Each row comes from the steps of one walk. Every step used is in the known rows, and no mark comes twice. Write the walk behind each row, first mark first.
Known rows
zugerom/tifu/zegak/kenod/mapan: [ 2.22 -0.52 -0.05 -2.19  0.44 -4.77 -0.66 -0.14  1.71  0.54 -0.67 -0.52
 -0.41 -0.44 -0.90 -1.12  0.13 -0.76  2.97 -0.93 -0.82 -0.55 -0.81]
poso/tifu/dupim: [ 0.56 -0.38  0.21 -2.01  0.87  1.53 -0.02  0.52  1.95  0.22  1.01 -0.38
  0.15  0.14 -1.88 -0.90  3.94 -0.86  1.94 -0.62  0.41  0.90 -1.65]
poso/tifu: [ 0.32 -0.57  0.32 -1.97  0.80  1.93 -0.14  0.59  1.26  0.27  0.39 -0.03
  0.33  0.08 -1.32 -1.13  3.50 -0.02  1.46 -0.96 -0.13  0.72 -1.68]
mifed/kenod/mapan/zegak/zugerom/tifu/dupim: [ 1.80  0.49 -0.15 -2.87  1.15 -6.49 -0.41  0.13  2.14 -0.14 -2.62 -0.62
 -1.34 -0.69 -1.62  1.01 -2.40 -1.96  3.05 -1.63 -0.23 -0.40 -1.66]
mapan/kenod/mifed: [ 0.18  0.14 -0.26 -2.18  0.08 -0.51 -0.12  0.44  1.74  1.78  0.48  0.31
  0.91 -1.02 -0.61  1.55  2.40  0.10  2.56 -0.96 -1.00  0.23 -1.24]
kenod/mifed: [ 0.40 -0.28  0.08 -1.94  0.49  1.72  0.45  0.03  1.42  0.61  1.56  0.15
  0.88 -0.75 -0.28  0.71  2.14  0.16  2.09  0.13 -0.51  0.28 -1.33]
poso/tifu/zegak: [ 0.78 -0.97  0.28 -1.77  1.45 -1.13  0.15  0.79  1.40  0.51  0.54 -0.38
  0.14  0.17 -1.68 -1.16  2.42 -0.22  1.82  0.02 -0.88  0.84 -1.70]
tifu/zugerom/mapan/kenod: [ 0.15  0.06  0.04 -2.66  0.40 -1.91 -0.84  0.39  1.85  1.50 -1.43  0.11
 -0.36 -0.56 -1.36  0.05  2.64  0.64  2.19 -1.85  0.27 -0.14 -1.45]
mifed/kenod/mapan/zegak/tifu/zugerom: [ 1.34  1.00 -0.56 -1.93  0.78 -2.15 -0.36  0.37  1.28  1.39 -3.40  0.29
 -1.87 -0.43 -1.07  0.51 -2.19 -0.08  1.49 -1.50 -0.74 -1.04 -2.52]
zugerom/mapan/kenod/zegak: [ 0.52 -0.92 -0.27 -2.23  0.25 -5.41 -0.68  0.29  1.23  1.05 -1.61  0.27
 -0.33 -1.12 -1.08  1.10  1.79 -0.70  2.08 -0.77 -0.16 -0.01 -1.81]
tifu/zegak/zugerom: [ 1.05 -0.63  0.40 -2.71  0.97 -3.87  0.75 -0.08  1.30 -0.11  1.29 -0.78
 -0.99 -0.36 -1.51  0.38  0.16 -0.26  1.91  0.83 -1.05  1.54 -1.55]
poso/tifu/zugerom/zegak/mapan/kenod/mifed: [ 0.79  1.02 -0.44 -1.89  0.69 -0.71 -0.90  0.64  2.10  2.08  0.07  1.00
  0.65 -0.35 -1.25 -1.11  2.63  0.49  2.47 -0.42 -0.95 -0.44 -1.89]
zugerom/tifu/zegak/mapan/kenod/mifed: [ 1.74  0.37 -0.22 -2.41  0.69 -3.16 -0.51  0.20  2.33  1.56 -1.18  0.18
 -0.10 -1.09 -1.03 -1.43  1.09 -0.96  3.57  0.31 -2.36 -0.33 -1.51]
kenod/mapan/zegak/tifu/dupim: [ 1.54  0.63 -0.28 -2.20  0.19 -1.08  0.03  0.12  1.63  0.63 -1.25  0.40
 -1.13 -0.73 -1.52  1.36  0.26 -1.75  1.82 -0.13 -0.08  0.52 -2.11]
tifu/zegak: [ 1.00 -0.99  0.25 -2.15  1.18 -2.45  0.72  0.37  1.38  0.43  0.61 -0.54
 -0.31 -0.24 -1.02 -0.16  1.08 -0.32  1.88  0.64 -0.58  1.09 -1.44]
poso/tifu/zugerom: [ 0.16  0.15  0.38 -1.99  0.80  2.73 -0.25  0.47  1.39  0.74 -0.31 -0.33
 -0.06  0.09 -1.30 -1.98  2.72  1.00  1.43 -1.41 -0.06 -0.26 -1.93]
tifu/zugerom: [ 0.32  0.09  0.30 -2.32  0.51  1.30  0.41  0.05  1.44  0.60 -0.43 -0.54
 -0.42 -0.27 -0.73 -1.10  1.08  0.88  1.51 -0.79  0.11  0.07 -1.61]
zegak/mapan/kenod: [ 0.89  0.30 -0.51 -2.66  0.22 -1.16 -0.39  0.01  1.72  1.59 -1.30  0.47
 -0.76 -0.63 -1.32 -0.19  1.85 -0.83  1.86 -0.14 -0.79  0.64 -1.90]
mifed/kenod: [ 0.71 -0.76 -0.14 -2.11  1.23 -1.82  0.20  0.49  1.46  0.64 -0.48 -0.23
 -0.40 -0.21 -0.70  0.44  1.02 -0.18  1.63 -0.98 -0.07  0.44 -1.67]
tifu/zegak/kenod: [ 1.10 -0.63 -0.40 -1.92  0.74 -2.78  0.13 -0.08  1.31  0.90  1.42 -0.78
 -0.77 -0.44 -1.15 -0.49  1.43 -0.35  2.06 -0.23 -0.78  1.22 -1.10]
zegak/mapan: [ 1.10 -0.04 -0.21 -2.41  0.61  0.84 -0.02 -0.38  1.36  0.32  0.06  0.26
 -0.64 -0.36 -1.00 -1.14  1.64 -0.78  1.36  1.14 -0.21  0.69 -1.93]
mapan/zegak/zugerom: [ 0.31  0.18 -0.11 -2.80  0.67 -1.48  0.49 -0.18  0.85 -0.25 -0.43 -0.36
 -1.13 -1.03 -1.47  1.28 -0.32 -0.56  1.57 -0.22 -0.57  1.77 -1.68]
mifed/kenod/mapan/zegak: [ 1.14 -0.26 -0.64 -2.06  1.35 -4.15 -0.20  0.48  1.19  1.16 -2.92  0.27
 -0.68 -0.29 -0.61  1.71 -1.93 -1.14  1.80 -0.96 -0.18 -0.58 -1.91]
zegak/mapan/kenod/mifed: [ 0.85  0.65 -0.62 -2.33  0.12  0.18 -0.34 -0.12  1.87  2.05  0.15  0.84
  0.01 -1.03 -0.79  0.28  2.01 -0.67  2.48  0.45 -1.39  0.03 -1.82]
mifed/kenod/zegak: [ 0.89 -1.08 -0.47 -1.75  1.02 -4.62  0.11  0.20  0.93  0.59 -0.92 -0.31
 -0.77 -0.48 -0.40  0.46 -0.79 -0.49  1.41 -0.30 -0.48 -0.37 -2.25]
mifed/kenod/zegak/mapan: [ 1.48 -0.56 -0.79 -1.98  1.06 -4.22 -0.14 -0.31  1.10  0.71 -1.28  0.16
 -1.49 -0.48 -0.58 -0.68 -1.43 -1.13  1.37  0.91 -0.91 -0.54 -2.76]

Which walk is each row?
[ 1.26 -0.46 -0.51 -2.20  0.43 -1.35  0.15 -0.71  0.97  0.38 -0.25  0.15
 -1.11 -0.86 -0.65 -1.26 -0.17 -1.12  1.21  1.66 -0.79 -0.04 -2.49] -> kenod/zegak/mapan
[ 0.74  0.52  0.33 -2.09 -0.01  2.84  0.25  0.07  1.41  0.47 -0.23  0.00
 -0.90 -0.43 -1.09 -1.27  1.95  1.07  1.10 -0.81 -0.26  0.44 -2.02] -> zegak/tifu/zugerom
[ 1.29  0.30 -0.57 -2.29  0.67 -2.78 -0.02  0.06  1.93  2.41  0.15  0.46
 -0.27 -0.75 -1.01  0.03  0.89 -0.92  2.89  1.20 -2.09  0.11 -1.88] -> tifu/zegak/mapan/kenod/mifed
[ 0.89 -0.90  0.48 -2.41  1.53 -4.31 -0.44  0.48  1.37 -0.32  1.15 -0.14
 -0.09 -0.10 -2.41 -0.31  2.91 -0.35  2.25  0.06 -0.58  1.10 -1.72] -> poso/tifu/zegak/zugerom/mapan
[ 1.12 -0.50 -0.07 -1.78 -0.13 -0.63  0.46 -0.08  0.79  0.01  0.04  0.15
 -0.97 -0.96 -0.75  0.11  1.19 -0.22  1.00  0.45 -0.77  0.60 -2.32] -> kenod/zegak/tifu
[ 0.39 -0.27  0.37 -1.78  1.16 -0.25 -0.21  0.94  1.68  0.08  0.46 -0.03
  0.76  0.16 -1.31 -1.39  2.70  1.03  1.36 -0.80  0.55  0.46 -1.41] -> poso/tifu/zugerom/zegak
[ 1.20  1.15 -0.16 -2.06  0.11  0.33 -0.03  0.05  1.14  1.00 -2.76  0.35
 -1.46 -0.64 -0.98  0.13 -0.86  0.09  1.33 -0.65 -0.58 -0.59 -2.33] -> kenod/mapan/zegak/tifu/zugerom
[ 1.61 -0.48 -0.17 -2.28  1.22 -1.77  0.38 -0.19  1.49  0.54  0.04 -0.01
 -0.94 -0.25 -1.25 -1.26  0.53 -1.06  1.76  1.81 -1.05  0.91 -2.00] -> tifu/zegak/mapan
[ 1.09 -1.03  0.35 -2.83  1.23 -5.31  0.08  0.00  1.34 -0.41  1.12 -0.40
 -0.62 -0.48 -1.95  0.57  1.59 -0.42  2.24  0.72 -0.42  1.38 -1.44] -> tifu/zegak/zugerom/mapan
[ 0.27 -0.62 -0.25 -2.30  1.21 -1.29 -0.20  0.19  1.02  0.05 -1.17  0.32
 -0.42 -0.92 -1.30  0.86  1.73 -0.84  1.79 -0.40  0.42  1.29 -1.50] -> zugerom/mapan/zegak
[ 1.63  0.55  0.24 -3.03  0.52 -4.05 -0.17 -0.16  1.95 -0.55 -1.82 -0.57
 -0.86 -1.03 -1.70  0.35 -1.10 -1.81  2.89 -0.87 -0.20  0.02 -1.47] -> kenod/mapan/zegak/zugerom/tifu/dupim
[ 0.75 -0.38 -0.67 -1.68  0.33 -1.27 -0.21  0.06  1.41  0.68  3.25  0.43
  1.20 -0.85 -0.39  0.82  2.59  0.35  2.27 -0.28 -0.02  1.19 -0.47] -> zugerom/zegak/kenod/mifed
[ 1.23 -0.54  0.21 -1.86  0.31 -0.27  0.35  0.72  1.42 -0.34  1.19  0.74
  0.07 -0.56 -1.09  0.25  2.97  0.18  1.11  0.48  0.21  2.13 -1.32] -> zugerom/zegak/tifu
[ 0.28 -0.23  0.38 -2.05  1.08  0.78 -1.01  0.58  1.45  0.44 -0.48  0.09
  0.15  0.07 -1.66 -2.05  3.73  0.84  1.77 -1.52  0.51 -0.29 -1.82] -> poso/tifu/zugerom/mapan
[ 1.00  0.27 -0.08 -2.91  0.43 -3.25  0.14 -0.23  0.90  0.17 -1.46 -0.05
 -0.73 -0.70 -1.11  1.68 -1.51 -0.98  1.74 -0.21 -0.47  0.43 -1.79] -> kenod/mapan/zegak/zugerom
[ 1.42  0.08 -0.41 -1.97  0.12 -3.31 -0.70 -0.09  1.50  0.98  0.52  0.05
  0.10 -0.17 -0.58 -0.25  0.35  0.72  1.77 -0.97  0.47 -0.57 -0.89] -> tifu/zugerom/zegak/kenod/mapan
[ 0.08  0.53 -0.77 -1.87  1.00 -0.26 -1.51  0.05  1.04  1.15 -1.35  0.03
 -0.74 -0.61 -2.00 -1.64  2.54  0.38  2.08 -2.53  0.01  0.23 -1.61] -> poso/tifu/zugerom/mapan/zegak/kenod
[ 1.18  0.01 -0.36 -2.17  1.03 -2.77 -0.57  0.62  1.87  1.84 -1.34  0.27
 -0.75 -0.12 -2.12 -1.38  2.16 -1.10  2.30  0.05 -1.66  0.63 -2.21] -> poso/tifu/zegak/mapan/kenod
[ 1.06 -0.25 -0.46 -2.18 -0.23 -4.90 -0.76  0.26  1.70  0.99 -0.87  0.48
 -1.07 -1.21 -1.94  1.50  3.05 -1.34  2.26 -0.61 -0.15  0.45 -2.25] -> zugerom/mapan/kenod/zegak/tifu/dupim
[ 0.67  0.18  0.28 -2.19  0.26  1.31 -0.45  0.03  1.45  0.24 -0.58  0.47
 -0.86 -0.55 -1.35 -0.87  3.04  0.84  1.46 -0.98  0.27  0.26 -1.87] -> zegak/tifu/zugerom/mapan
[ 0.86 -0.53  0.47 -2.42  1.25 -2.81  0.20  0.43  1.27 -0.14  1.12 -0.63
 -0.44 -0.03 -2.10 -0.47  1.48 -0.16  1.91  0.12 -1.20  1.34 -1.82] -> poso/tifu/zegak/zugerom
[ 0.29 -0.18 -0.22 -2.30  0.33 -1.53 -0.78  0.47  1.80  1.61  0.18  0.80
  0.96 -0.95 -0.96  1.55  3.78 -0.08  2.85 -1.06 -0.36  0.02 -1.16] -> zugerom/mapan/kenod/mifed
[ 1.15  0.14 -0.10 -2.37  0.90 -0.97  0.04 -0.05  1.69  0.34  0.32  0.40
 -0.43 -0.28 -0.98 -1.80  0.92  0.34  1.25  1.04  0.28  0.49 -1.75] -> tifu/zugerom/zegak/mapan
[ 0.55  0.02 -0.66 -1.80  0.01  1.29 -0.26 -0.43  1.30  1.16  2.40  0.06
  0.35 -1.00 -0.37  0.31  2.54  0.19  2.38 -0.76 -0.67  0.52 -0.90] -> zegak/kenod/mifed
[ 1.36  0.42 -0.36 -2.03  0.07  0.05 -0.04  0.19  0.94  0.58 -2.06  0.75
 -0.82 -0.73 -1.02  1.15  0.01 -0.93  1.39 -0.28 -0.55  0.31 -2.13] -> kenod/mapan/zegak/tifu
[ 0.95  0.42  0.23 -3.02  0.80 -2.40  0.22 -0.12  1.83 -0.81 -0.88 -1.00
 -1.15 -1.27 -1.89  0.02  0.14 -1.42  2.77 -1.18 -0.25  1.55 -1.36] -> mapan/zegak/zugerom/tifu/dupim
[ 1.03  0.11  0.07 -2.14  0.11  1.65  0.46  0.17  1.78  0.22  0.99 -0.08
 -0.68 -0.61 -1.65  0.11  3.05 -0.85  1.64 -0.05  0.18  1.41 -1.80] -> zegak/tifu/dupim
[ 1.64  0.17 -0.08 -2.72  1.11 -6.10 -0.53  0.17  1.55 -0.24 -3.08 -0.27
 -1.18 -0.80 -1.14  0.91 -2.74 -1.00  2.57 -1.69 -0.78 -0.56 -1.62] -> mifed/kenod/mapan/zegak/zugerom/tifu
[ 0.96 -1.05 -0.22 -2.52  1.09 -7.75 -0.46 -0.16  0.94 -0.17 -0.21 -0.08
 -1.03 -0.75 -1.19  1.43 -0.19 -0.49  1.79 -0.32 -0.26 -0.10 -2.24] -> mifed/kenod/zegak/zugerom/mapan
[ 0.72 -0.22 -0.05 -2.67  0.74 -6.61 -0.43  0.30  1.81  1.43  1.01  0.19
  0.05 -0.99 -1.63  2.41  1.93 -0.32  3.36 -0.14 -1.56  0.61 -1.37] -> tifu/zegak/zugerom/mapan/kenod/mifed
[ 0.39 -0.27 -1.00 -2.11  0.74 -1.69 -0.82 -0.24  0.85  0.55 -0.55  0.15
 -0.67 -1.13 -1.35  0.59  2.13 -0.69  2.13 -1.36  0.26  1.38 -1.13] -> zugerom/mapan/zegak/kenod
[ 0.51  0.07 -0.28 -1.64  0.67 -0.64 -0.81  0.41  1.56  0.71  1.17 -0.15
  0.15 -0.07 -1.35 -1.67  2.98  1.17  1.63 -1.78  0.26  0.65 -1.08] -> poso/tifu/zugerom/zegak/kenod
[ 1.19  0.21 -0.47 -2.65  1.13 -5.80 -0.20  0.11  1.13  0.58 -2.05 -0.12
 -1.38 -0.53 -1.11  2.52 -2.67 -1.08  1.91 -0.71 -0.67 -0.12 -2.06] -> mifed/kenod/mapan/zegak/zugerom
[ 1.31 -0.71 -0.12 -2.15  0.94 -3.43 -0.25  0.45  1.49  0.86 -1.40  0.23
 -0.15  0.15 -0.51  1.01 -0.26 -0.54  1.75 -0.92 -0.03 -1.01 -1.72] -> mifed/kenod/mapan
